Each row was made from one walk, in order. Every step used is in the known rows, and no mark comes twice. Write each row's walk.
Known rows:
h > u: 1.89 0.53 -0.66 -1.44 1.13 0.69 -0.70 1.74 1.47 1.63 0.38 -1.74 3.06
 0.82 2.71 1.99 1.30 2.87 -3.26 0.43
c > u: 2.88 1.62 -1.33 0.34 1.47 0.30 0.74 0.89 -0.29 2.19 -0.51 -0.55 2.56
 2.19 1.44 -0.16 1.91 0.67 -2.51 -1.06
q > e > w: 2.53 2.26 -2.45 -1.04 0.61 2.12 0.82 2.66 1.04 0.28 -0.24 -0.74 4.41
 3.03 4.23 -0.49 3.23 3.00 -2.42 -0.70
c > u > w > n > k > e: 1.58 2.43 -4.02 -2.25 4.28 3.55 5.56 3.30 4.50 3.09 -0.75 0.57 3.82 3.64
 0.60 -1.28 3.50 0.75 -1.77 -1.80
u > w > n: 1.17 2.06 -1.97 -2.88 1.60 2.51 1.54 4.20 3.60 0.81 0.03 -0.51 1.72 2.72
 4.48 0.00 3.00 2.46 -3.86 -1.71
e > w > n: 2.30 3.81 -3.41 -2.26 1.87 4.09 0.58 2.85 3.16 0.35 1.12 -0.61 2.79 3.50
 4.32 -1.05 3.02 2.93 -4.10 -2.14
c > u > h: 2.12 0.32 -0.67 -0.10 -0.03 -0.81 2.13 2.18 1.15 2.63 -0.90 -0.98 0.93
 1.59 2.92 -0.57 2.49 1.08 -3.15 -0.67
x > u > w > n: 0.35 0.08 -1.84 -3.18 2.57 2.56 1.33 6.06 2.70 1.32 1.62 -1.83 4.31 2.59
 6.77 -0.01 3.39 4.10 -3.60 -1.75
q > e > w > n > k > u: 3.78 3.10 -3.01 -1.26 2.35 4.74 5.62 3.05 2.64 3.74 -1.89 -0.60 6.63
 5.29 4.00 -1.10 1.98 4.73 -0.68 -1.98
c > u > w > n: 1.98 3.06 -2.26 -2.35 1.77 2.08 3.48 4.40 3.50 2.89 -0.75 0.21 2.18 3.27
 4.43 -0.62 3.07 2.31 -5.82 -1.50
k > u > h: 2.58 -0.94 0.11 1.56 0.61 1.76 0.95 2.60 0.61 3.44 -1.88 -1.01 1.73 2.32
 2.19 -1.25 2.03 2.53 0.15 -1.52
q > e > w > n > k > u > h: 3.06 1.68 -2.35 -1.79 0.90 3.78 7.20 4.44 3.93 4.21 -2.28 -1.15 4.92
 4.78 5.42 -1.30 2.58 5.33 -1.59 -1.63
e > w: 2.01 2.57 -2.92 -0.45 1.54 3.29 -0.76 2.47 1.30 0.11 1.08 0.20 1.97 2.77
 2.59 -1.57 3.17 1.67 -1.81 -0.82
x > u > w > n > k > e: -0.01 -0.21 -3.50 -3.30 5.12 4.02 3.49 4.98 3.67 1.37 1.66 -1.59 5.81
 2.79 2.93 -0.57 3.83 2.59 0.50 -2.05
k > e: 1.99 0.34 -2.13 0.26 3.34 2.39 -2.08 -0.01 0.49 -0.19 0.28 -1.35 3.53
 1.56 -1.45 -0.38 2.65 -0.01 1.03 -2.13
h > u > w > n: 0.92 1.81 -1.91 -4.24 1.42 2.39 2.01 5.42 5.20 2.39 0.05 -0.83 2.59 2.03
 5.90 1.53 2.54 4.44 -6.59 -0.06
q > e > w > n > k: 2.71 3.58 -3.27 -3.45 1.40 2.75 4.59 2.51 3.28 1.04 -0.46 -1.25 5.46
 3.92 4.83 0.34 2.43 3.64 -2.08 -1.31
n > q: 0.46 0.36 -0.55 1.76 2.42 0.69 0.32 2.36 0.07 0.21 1.04 -2.84 3.58 1.31
 0.90 1.24 2.48 -0.43 0.49 -0.73
n > k: 2.24 1.00 -1.43 -0.75 1.61 0.52 1.41 0.06 0.30 0.47 -0.03 -0.81 2.54
 1.82 0.49 0.49 1.24 0.33 2.30 -0.58
h > u > w > n > q: -0.82 1.22 -1.35 -2.50 2.74 2.38 3.70 7.08 5.20 2.48 1.14 -2.30 4.01
 1.80 5.30 2.45 3.23 3.13 -5.83 0.29
n > q > e > w > u: 0.62 0.74 -2.00 -0.88 2.47 2.66 3.37 5.84 1.34 2.36 1.55 -2.82 7.52 2.02
 5.02 2.23 3.68 4.78 -3.62 -0.81

Which walk is each row?
0.64 0.71 -1.34 -2.40 1.17 1.56 0.66 5.11 3.48 2.10 0.12 0.03 1.93 1.34
 4.33 0.85 2.78 3.24 -4.42 1.15 -> h > u > w
2.10 3.83 -3.84 -3.06 2.18 3.90 3.46 2.41 3.49 0.68 0.86 -0.25 3.21 3.71
 3.22 -0.88 2.59 2.43 -1.46 -1.46 -> e > w > n > k
2.13 1.59 -2.95 -2.03 4.01 3.02 2.08 -0.01 2.65 0.39 -0.02 -1.80 4.44
 2.47 -0.91 0.36 1.82 0.59 1.49 -2.81 -> w > n > k > e
-0.05 -0.60 -1.20 -1.33 1.05 1.76 4.80 6.96 2.57 2.91 1.12 -3.38 5.95
 1.53 6.41 1.91 4.27 5.25 -4.50 -0.36 -> n > q > e > w > u > h
0.68 1.20 -1.27 0.93 3.69 4.37 3.98 6.51 3.06 3.77 -0.72 -1.22 4.30 3.84
 2.95 -0.31 3.28 2.38 -1.62 -2.09 -> k > u > w > n > q
1.22 0.89 -0.93 0.43 2.75 3.19 5.25 6.72 2.83 3.89 -1.96 -2.36 6.63 4.09
 4.53 0.83 3.16 3.57 -2.07 -1.85 -> k > u > w > n > q > e
1.13 2.30 -2.53 -3.63 1.98 2.38 4.24 3.72 3.90 1.23 -0.33 -0.06 2.09
 3.08 3.62 0.19 2.29 1.86 -1.12 -1.06 -> u > w > n > k
2.77 0.33 -0.90 -0.95 1.33 2.45 5.06 2.40 2.81 4.06 -2.23 -1.53 2.85
 3.30 2.76 -0.44 1.17 3.22 0.42 -2.13 -> w > n > k > u > h
1.65 0.93 -3.88 -1.44 4.09 5.74 -0.49 3.49 1.99 1.54 2.02 -0.40 5.16
 2.09 1.20 -0.69 3.99 3.92 -2.47 -2.32 -> k > e > w > u
1.27 1.13 -0.69 -0.70 1.96 0.29 3.04 2.95 1.40 0.61 -0.16 -4.60 6.61
 2.19 3.95 3.17 2.33 2.07 -2.32 -1.81 -> w > n > q > e
0.67 1.74 -2.16 0.78 1.99 2.02 2.34 4.28 1.09 0.43 0.87 -2.24 5.78 2.76
 3.58 0.36 3.91 1.66 -1.62 -0.23 -> n > q > e > w
2.41 1.98 -2.65 -1.40 1.67 5.01 5.78 4.20 4.27 3.97 -1.34 -0.09 2.64
 4.51 3.75 -2.52 2.73 3.91 -0.96 -1.87 -> e > w > n > k > u > h
0.98 1.64 -3.75 -2.89 4.08 3.96 3.54 3.20 4.53 0.91 -0.19 -0.09 3.41
 2.93 0.64 -0.60 3.33 1.00 0.32 -2.02 -> u > w > n > k > e
0.00 -0.81 -1.46 -1.40 2.12 1.66 0.18 5.57 1.03 1.03 1.70 -0.96 3.63
 1.76 5.24 -0.74 3.52 2.92 -1.28 -0.48 -> x > u > w
1.65 1.89 -2.05 -0.60 1.58 1.17 2.20 4.10 1.69 2.70 -0.71 1.19 1.52 2.54
 2.92 -1.29 3.26 1.01 -3.46 -0.33 -> c > u > w
0.84 -0.30 -3.64 -2.54 3.09 4.48 3.85 4.00 3.76 2.66 1.47 -0.59 3.84
 1.79 1.70 -0.79 3.87 3.72 -0.73 -1.24 -> n > k > e > w > u > h
2.35 1.76 -1.81 -0.76 2.37 4.36 2.17 4.80 3.00 3.57 -1.64 0.21 3.07 4.08
 3.84 -1.32 2.50 3.64 -2.34 -2.39 -> k > u > w > n
0.28 0.26 -2.22 -3.87 2.98 2.40 4.14 5.63 3.18 1.73 1.48 -1.45 4.61 2.76
 5.75 -0.01 2.94 3.42 -1.06 -1.10 -> x > u > w > n > k
1.53 1.10 -4.34 -2.04 4.54 5.55 2.40 2.79 2.50 2.07 1.89 -0.15 5.50 2.39
 0.21 -0.46 3.32 3.19 0.13 -1.59 -> n > k > e > w > u
